Each row was made from one path, in order. Every step used is in the known rows, and no mark comes twice. Write each row's path.
Known rows
kolure-zenu: [-24 -25  10 -17  -1  12  12 -21 -17  -6   9 -17  -9   7  -8   7   4  27
  35  -8 -12  27 -61 -29  -9]
magif-dudi-buka-mirof-felap: [-17  44   5   9 -15  -9 -28   2 -22  12  -2  30 -17  -8 -10  28  -1   3
 -28 -20 -38  25  31   6 -43]
kolure-zenu-mirof-buka-dudi-felap: [-27 -17  21  -7  -9   0  -8 -39 -17 -14   4   6 -18  13 -21  19  -8  20
  24  -4 -11  49 -43   0 -18]
gezo-zenu-kolure-magif: [ -6 -34  17 -35 -45   7  -9 -39 -14  17 -14 -20  11  54 -10  12   0  36
   7  21   0  15 -20 -12  13]
kolure-magif: [-17 -15  27  -5   6 -20   0 -21 -23   5 -13 -14  -9  23  -4 -13  28  33
   6 -16 -21  46   8  -3   0]
felap-mirof-buka: [-35   7  20  -7  -3 -33 -17 -21 -15 -23 -18  29  21   9 -74  15  -3 -10
 -12  11 -21  26   9 -21 -35]
zenu-kolure-magif-dudi-buka: [-20  -2  27   3 -19   6 -17 -12 -13  50 -23  -8  12  42 -12  16   7  21
 -15   5   3  23   8  25   7]
magif-dudi: [-15  26   0  13 -21  11 -14  10 -11  11  -2 -10 -16  -3 -10  13   6  16
 -12 -20 -16  36   1   9 -10]
buka-mirof-zenu-kolure: [-66  -9  11 -10 -28 -15 -46 -21 -18   1 -12  11   1  28  -5   6 -27  -5
  -5  54  11  18 -24   9 -16]
kolure-zenu-gezo-magif-dudi-felap: [-19 -11   8 -15  -4  19  13 -28 -12 -15  -7 -21 -18  19 -16  16 -49  20
  37  -9   7  42 -47 -17  -2]
kolure-magif-dudi: [-14   6  27   4 -10  -6  -5  -7 -15  14 -11 -19 -11  15 -14  -6  27  47
  -4 -25 -27  62  14   6   2]
kolure-magif-dudi-buka-mirof-zenu: [-22  10  30  -4 -19 -19 -13 -17 -22  10  -6  12  -3  19 -18   4  20  40
 -13  -6 -37  54  13  -4 -18]
buka-dudi-felap-mirof: [-36   7 -15  13   2  -1 -33 -34 -24  -7 -16   0 -21 -11 -28   6   8   2
  -1 -12  -9  64  16   2 -53]
magif-dudi-buka: [ -3  34   3   9 -20   0 -12   1 -20  16   0  26  -7  -1 -10  25  10   4
 -25 -22 -32  18  11  -3 -32]
mirof-buka-dudi-magif: [-17   6   5  -5  17 -19 -48 -20 -28   1  -7  71  -8   5 -17  57   3   1
 -22 -20 -46  23  11  -9 -26]
zenu-kolure: [-32 -15   8   1 -12  11 -21 -11 -13  38 -23 -15   7  38   2  15 -12  -9
  -5  19  25  -2 -12  23   8]
kolure-magif-dudi-buka-mirof-felap: [-16  20  29   0  -4 -21 -13 -13 -24  14  -9   5 -14  10 -15   8  20  37
 -14 -27 -45  54  40   4 -22]
gezo-magif-dudi-buka: [  1  19  11 -12  -3 -13  -6 -35 -20   6 -35  16  -3   2  -9  34 -20   9
 -15 -11 -36  28  18  -6 -15]
dudi-buka-mirof: [-20  14   9  -4  -2 -37 -31 -27 -34  -3  -9  70  -3   9   3  11  11 -18
 -24   3 -27  -1  14  -9 -54]
gezo-magif-dudi-buka-mirof-zenu-kolure: [-19  14  16 -18 -18 -11 -20 -40 -18  13 -38  18   5  15 -14  38 -37   9
 -18  18 -24  26   8   0 -12]
dudi-buka: [ -4   6   5  -6   5 -25  -6 -26 -34   6  -3  47  -1  11   6  21  13 -21
 -16 -10 -28 -12   7 -19 -46]
mirof-buka-dudi: [-20  10   5   0  11 -10 -59 -16 -27  -4  -3  76  -9  -3 -26  41 -22  -6
 -21 -23 -39  26   4  -8 -24]
gezo-zenu-kolure-magif-dudi-felap-mirof: [ -9 -20  16 -29 -57   8   0 -40 -12  15 -19 -37  13  48 -30  13   5  41
   8  24   0  36  -8 -12  -3]

Write each row's path
[-50 -27   7 -19 -27   7 -10 -23 -16  19  -1 -27   9  39  -5  28 -35  -8
   8  54  16   0 -43  -5   1]	mirof-zenu-kolure
[-18  21   9   0  -3 -10 -32 -21 -11 -13 -29  36 -14  31 -18  15 -71 -13
 -16  -2   9  21  12  14  -2]	zenu-gezo-magif-dudi-buka-mirof
[-26 -10  12 -15  -7  14  14 -31  -9 -21 -11 -24  -9  20 -38  12 -46  20
  35  -2   8  48 -44 -20  -8]	kolure-zenu-gezo-magif-dudi-felap-mirof
[-39  -5  -3 -14 -12 -19  24 -47 -25 -24 -24 -44  -8  15 -29  14 -26 -17
  27  27  13  49   7 -21 -50]	dudi-felap-mirof-zenu-gezo-magif
[-41  -4  -6  -9 -14 -16  22 -36 -26 -22 -12 -45  -9  15 -28   9 -16 -21
  26  26  16  45   3 -19 -55]	dudi-felap-mirof-zenu-gezo
[-36   2  12 -12 -17 -29 -32 -32 -32   7  -6  58   8  24  -1  23  -9 -20
 -21  33 -17  -9  -4 -10 -47]	dudi-buka-mirof-zenu-kolure
[-21 -13  14 -15  -3  19   3 -23  -7 -14  -4 -10 -12  23 -24  14 -49  24
  29  -8   3  34 -54 -16  10]	kolure-zenu-gezo-magif-dudi
[-15  -9  15 -17  -3  13   4 -28 -12 -12  -3   8  -8  23 -23  20 -48  19
  23  -9  -4  26 -49 -21  -1]	kolure-zenu-gezo-magif-dudi-buka
[-19  12   6 -18 -15  -9  10 -43 -17  -6 -38 -32  -5   0 -24  30 -27  13
   8  10 -19  56  13 -13 -23]	gezo-magif-dudi-felap-mirof-zenu
[-18  -2   6  -6  12  -8 -18 -26 -11 -17 -29  10 -16  37 -12   9 -72 -18
   2   0  21  14  -1   9  12]	zenu-gezo-magif
[-61  -1  14  -7 -35 -11 -34 -21 -20   7 -14  -5  -5  26  -5   6 -17  12
   0  46   6  45  -9  12 -22]	buka-mirof-zenu-kolure-magif-dudi-felap
[-44   2 -14   7  -5   0 -30 -38 -24 -11 -11  -5 -17  -8 -31  12  -1   2
   2   3 -10  64   6  -5 -53]	buka-dudi-felap-mirof-zenu
[-23  12  31  -1 -18 -18 -17 -15 -19   6  -5  17  -5  28 -22   2   0  33
 -14  -5 -25  51  12   1 -12]	kolure-magif-dudi-buka-mirof-zenu-gezo
[-24  21   7  -7  10 -37 -28 -24 -37  -1  -6  53 -14   2   3  25  -4 -23
 -20  -7 -38  -4  37  -8 -60]	dudi-buka-mirof-felap
[-34  -1  21 -14 -15 -33 -28 -36 -33   9  -9  55  10  29  -4  17  -2  -8
 -20  30 -21   2   1 -10 -43]	dudi-buka-mirof-zenu-kolure-magif
[ -5  15   1 -12  -5  -4   6 -35 -21   3 -40 -24 -18  -3   1  29 -20  12
   6 -12 -20  52  20  -2 -16]	gezo-magif-dudi-felap
[-27   5  24  12  -7 -27 -51 -31 -13 -13 -13  44 -18  23 -26  16 -15  -9
 -24   1  -9  35  10  40 -10]	zenu-mirof-buka-dudi
[-33   8  10 -10 -11 -33 -31 -29 -32 -11  -1  66   0  24  -5  17 -23 -25
 -20  25 -15  -6  -3 -14 -49]	dudi-buka-mirof-zenu-gezo
[-23  34   7   4 -30  -8 -27  -5 -20   7   1  36  -5   1 -12  23  -2   5
 -27   1 -30  25   4  -2 -39]	magif-dudi-buka-mirof-zenu
[-28 -26  24  -8 -13   0   7 -32  -8 -14   4 -22 -14  23 -14  -3   3  25
  27   6   3  35 -54   4  -1]	kolure-zenu-mirof
[-42 -18  22 -18 -32   2  -7 -26 -18  28  -2 -17  15  43 -15  30 -21  11
  -2  44  -3  15 -28  -5  -2]	mirof-zenu-kolure-magif-dudi-buka
[-45   4 -14   9  -3   2 -35 -35 -21 -14 -10  -1 -20   1 -35  10 -21  -5
   1   3   2  61   4   0 -47]	buka-dudi-felap-mirof-zenu-gezo
[-10  27  11 -14   2 -19 -16 -34 -22   4 -36  17 -12  -3 -11  39 -30   7
 -16 -12 -43  31  37  -2 -23]	gezo-magif-dudi-buka-mirof-felap
[-23  -5  16 -15  -6   8  -8 -28 -12 -16  -7  19  -9  22 -24  15 -49  19
  19  -2  -3  31 -46 -16  -5]	kolure-zenu-gezo-magif-dudi-buka-mirof
[-58  -8  13  -9 -19 -19  -5 -27  -6 -31  -8 -17  16  30 -74   0 -33 -12
   2  46  14  25 -20 -19 -23]	felap-mirof-zenu-gezo
[-23   1  28   5 -10 -35 -28 -27 -13 -14 -12  29 -14  30 -19  14 -13 -15
 -15   7  -4  22   8  34  -7]	zenu-mirof-buka
